Known rows, with every step that occurs:
sefem > vozos > rotal: [  5  14  -9   6   5   8  15   1   2  -3  -9  26  -4  -5  16   1 -21  -4
 -18   8   7 -34]
buvid > bozag > vozos: [  3 -23  78 -12  -4  -3   0  14 -15  -5  -4   7  16   5   4   4  -9   4
 -13  -1  -2  -1]
fiva > mufor > rotal > vozos > sefem: [ -6   5  10 -21  -6  16   0  -2  13  -6   9 -26   7   9   8   9  18  -5
  -4 -14  -2  40]
fiva > mufor > rotal > vozos > bozag: [ -7  12  12 -46  -8  14  -3 -17  15   3   1 -34   6   1   9   7  19  -1
  -7 -21  -3  37]
vozos > sefem > rotal: [ 13  -9 -42  59   1  -5   7  38  13 -15 -14  22  -1  -2  -3   5 -10 -11
   7  21  -2  -2]
pimoz > sefem > rotal > vozos > bozag: [  4  -3 -48  -3  10   9  -6 -22  21  15 -17  -7  -4 -14  -9   2 -10  12
  12  -4   5  -4]
pimoz > sefem: [  4  -2  18  -7   8  18 -11   2  -4  14 -16 -26  -5   0  -6  -8  -5  -1
   3   9   2  20]
pimoz > sefem > vozos > bozag > buvid: [ -6   1  52 -36   4  19   6 -21   3  14 -34  -5   2 -12  -5  -2 -19  -3
   7   8   2   0]
vozos > sefem: [ -2  -2  -2  45  -4  -5   4  32  -3  -8  -1  11  -8   7   4   1 -10 -15
   4  15  -5  13]
fiva > mufor > rotal > vozos: [ -2   7  12 -40  -2  19  -8  -6  12  -2   4 -33  11   6   6   6  24   0
  -9 -18   0  40]
fiva > mufor > rotal > bozag: [  1  16   5 -28  -5  20  -4   2   6  -5  -9 -42   5   5   1   0  29 -10
  -7  -4  -2  29]
fiva > mufor > rotal: [  8   6  37 -35  -5  24  -5  12   6  -5 -11 -43  12   6   6   2  24  -9
 -12  -2  -2  47]
pimoz > sefem > vozos: [  9  -2  33 -22   8  33   0  -3   1   7 -29  -3  -4  -4  -1  -3 -17  -2
   0  12   6   0]
sefem > rotal > vozos > bozag > buvid: [ -2  -2 -61   4   8 -19  -5  -9  23   3 -13  20  12 -17 -11   6  -4  11
  10 -10   3 -17]
buvid > bozag > rotal > vozos > sefem: [ -2 -10  53  13 -11 -14  14   8 -12  -5  41  13   3   2  12  10 -13   6
 -12  -5   1 -27]
buvid > bozag: [  2  -8  66  10  -5   4   1  41 -10  -3  -7   4  17   3   8   7  -8  -6
 -17   1   0  -1]
bozag > vozos > sefem > rotal: [ 14 -26 -19  22   2 -13   3   3   2 -14  -9  20  -2   1  -7   0  -8   3
  10  16  -3   2]
mufor > rotal > bozag > vozos > sefem > pimoz: [-11   2  14 -27  -1   3  -5  -9  -9  -5   1   1  -1   6  -9  -6  22  -1
  14  -7  -6  23]
mufor > fiva: [ 21   3  -1   6   0  13 -20  12  -9   3 -47 -15  16  12  -1  -1   3  -8
  -2   3  -6  29]
vozos > rotal > bozag: [-12  30 -75  41   4 -18   8  -9  -4   8  16  -3 -14  -1   6  -8   0  -4
 -11   3   4 -34]
rotal > vozos: [ -9   4 -39   0   7  -7 -15  -4   2   6  14  11  -1   2   3   1  -3   8
   0 -18   2   0]
mufor > rotal > vozos: [-16  12   8 -42   4  -2 -18 -11  -3   6  17  -2  10  -2   4   3  10   8
  -2 -29  -1  25]
rotal > vozos > bozag: [-16  12 -39 -11  -1 -15  -8 -21   7  13   8  10  -8  -5   7   2 -10   6
   3 -24  -2  -4]
rotal > bozag: [ -5  18 -49  20   3  -4 -10   8  -7   2  -6  -1  -9   1  -5  -8   6  -8
   3   4  -1 -14]

Rows:
[ -3   2 -37  -2   4 -12 -10 -18 -12   0  -3   1 -10   3  -9 -11   6   2
   7   2  -3 -13]  rotal > bozag > vozos
[  7   1 -81  11   6 -11  -6  -5  25   1 -13  21   1 -16  -3   6  -8  10
   6 -10   3 -19]  sefem > rotal > vozos > bozag
[ 10   2  42 -36  -1  21   9 -28  -1  11 -16  -9 -15 -13   4  -4 -22   1
   1  12   4 -15]  pimoz > sefem > vozos > bozag > rotal
[  2  -1 -16  11  -4 -21   4 -16 -10  -2  50   9 -17   0   6  -1  -6   9
   1  -1   0 -20]  bozag > rotal > vozos > sefem
[  7 -13   7  38  -4  13   4  47   3 -11 -13  17  -7  14  -4  -4   7 -15
  12  17  -4  22]  vozos > sefem > pimoz
[ 12 -10  80  -2  -9  -5   8  22 -19  -5  20  -4   8  -1   9   4  -6   1
 -20   6   2 -20]  buvid > bozag > rotal
[-11  11   8 -43   2  -6 -14 -22 -14   1   3 -10   3  -1  -6  -7  16   3
   4 -12  -4  15]  mufor > rotal > bozag > vozos
[  3 -17  58   9 -10  -2  14  17  -8  -7  34  17   4   6   6   8  -2   6
  -7  -4   2 -21]  buvid > bozag > rotal > vozos > sefem > pimoz
[-16   8  33 -16  -3 -22  -2  -3  -3  12 -19  -6   9  -9  -6  -3  -3  -8
   6   0  -7  11]  vozos > bozag > buvid
[ -3  -8 -33  19  -1  -4   0  -4  -6  -7  -4  14 -15  10 -12 -10  11  -3
  18   9  -4  -5]  rotal > bozag > vozos > sefem > pimoz
[  6   1 -74  68   0  -8   9  26  13 -14 -11  23  -7  -3  -6   3  -6 -12
  12  19  -2 -19]  vozos > sefem > rotal > bozag
[  2   8   9  -6   9  24  11 -17   3  11 -15  -3  -8  -6   6  -3 -21   1
  -8  11   9 -16]  pimoz > sefem > vozos > rotal
[  3  -4  18 -25  -8  24   4  -2   8 -12  -8 -29   2  13  -5  -2  35  -8
   5   0  -4  38]  fiva > mufor > rotal > bozag > vozos > sefem > pimoz
[-23  27 -50  31   7 -28   9 -15  -7  10  15  -4  -1  -2  -4  -8   5  -3
  -7   3   4 -31]  vozos > rotal > bozag > buvid
[  8  -8  -9   7  -4  -9   4  -7  -6  -4  43  12 -17   5   1  -4   5   9
   6   1   1 -14]  bozag > rotal > vozos > sefem > pimoz
[ -3  -1 -53  60   2 -16  10  23  11 -12 -13  22   4  -3 -14   3  -2 -11
  16  20  -2 -15]  vozos > sefem > rotal > bozag > buvid
[  3  -8  56  -6  -7 -10   6   4 -14  -1  36   6   7   0  10   7  -8  11
 -17 -10   4 -28]  buvid > bozag > rotal > vozos
[ -3 -13  55   4  -3 -12  12   0 -13  -1  10   7  12   4  10   4 -12   7
 -21  -3   2 -17]  buvid > bozag > vozos > rotal
[  9 -29  21   5  -1   2   0  10  -6 -10  -7  17  -6  13  -8  -8   6   0
  14  13  -5  21]  bozag > vozos > sefem > pimoz
[ -5  -5 -28 -11  12   1  -5 -26  19  16 -18  -8   7 -15 -17   2  -6  13
  15  -4   5  -1]  pimoz > sefem > rotal > vozos > bozag > buvid
[  7   2 -14 -14   1 -17  -6 -22 -12   3  45  -1 -12  -3   4  -4   0  15
  -5  -6   3 -21]  bozag > rotal > vozos
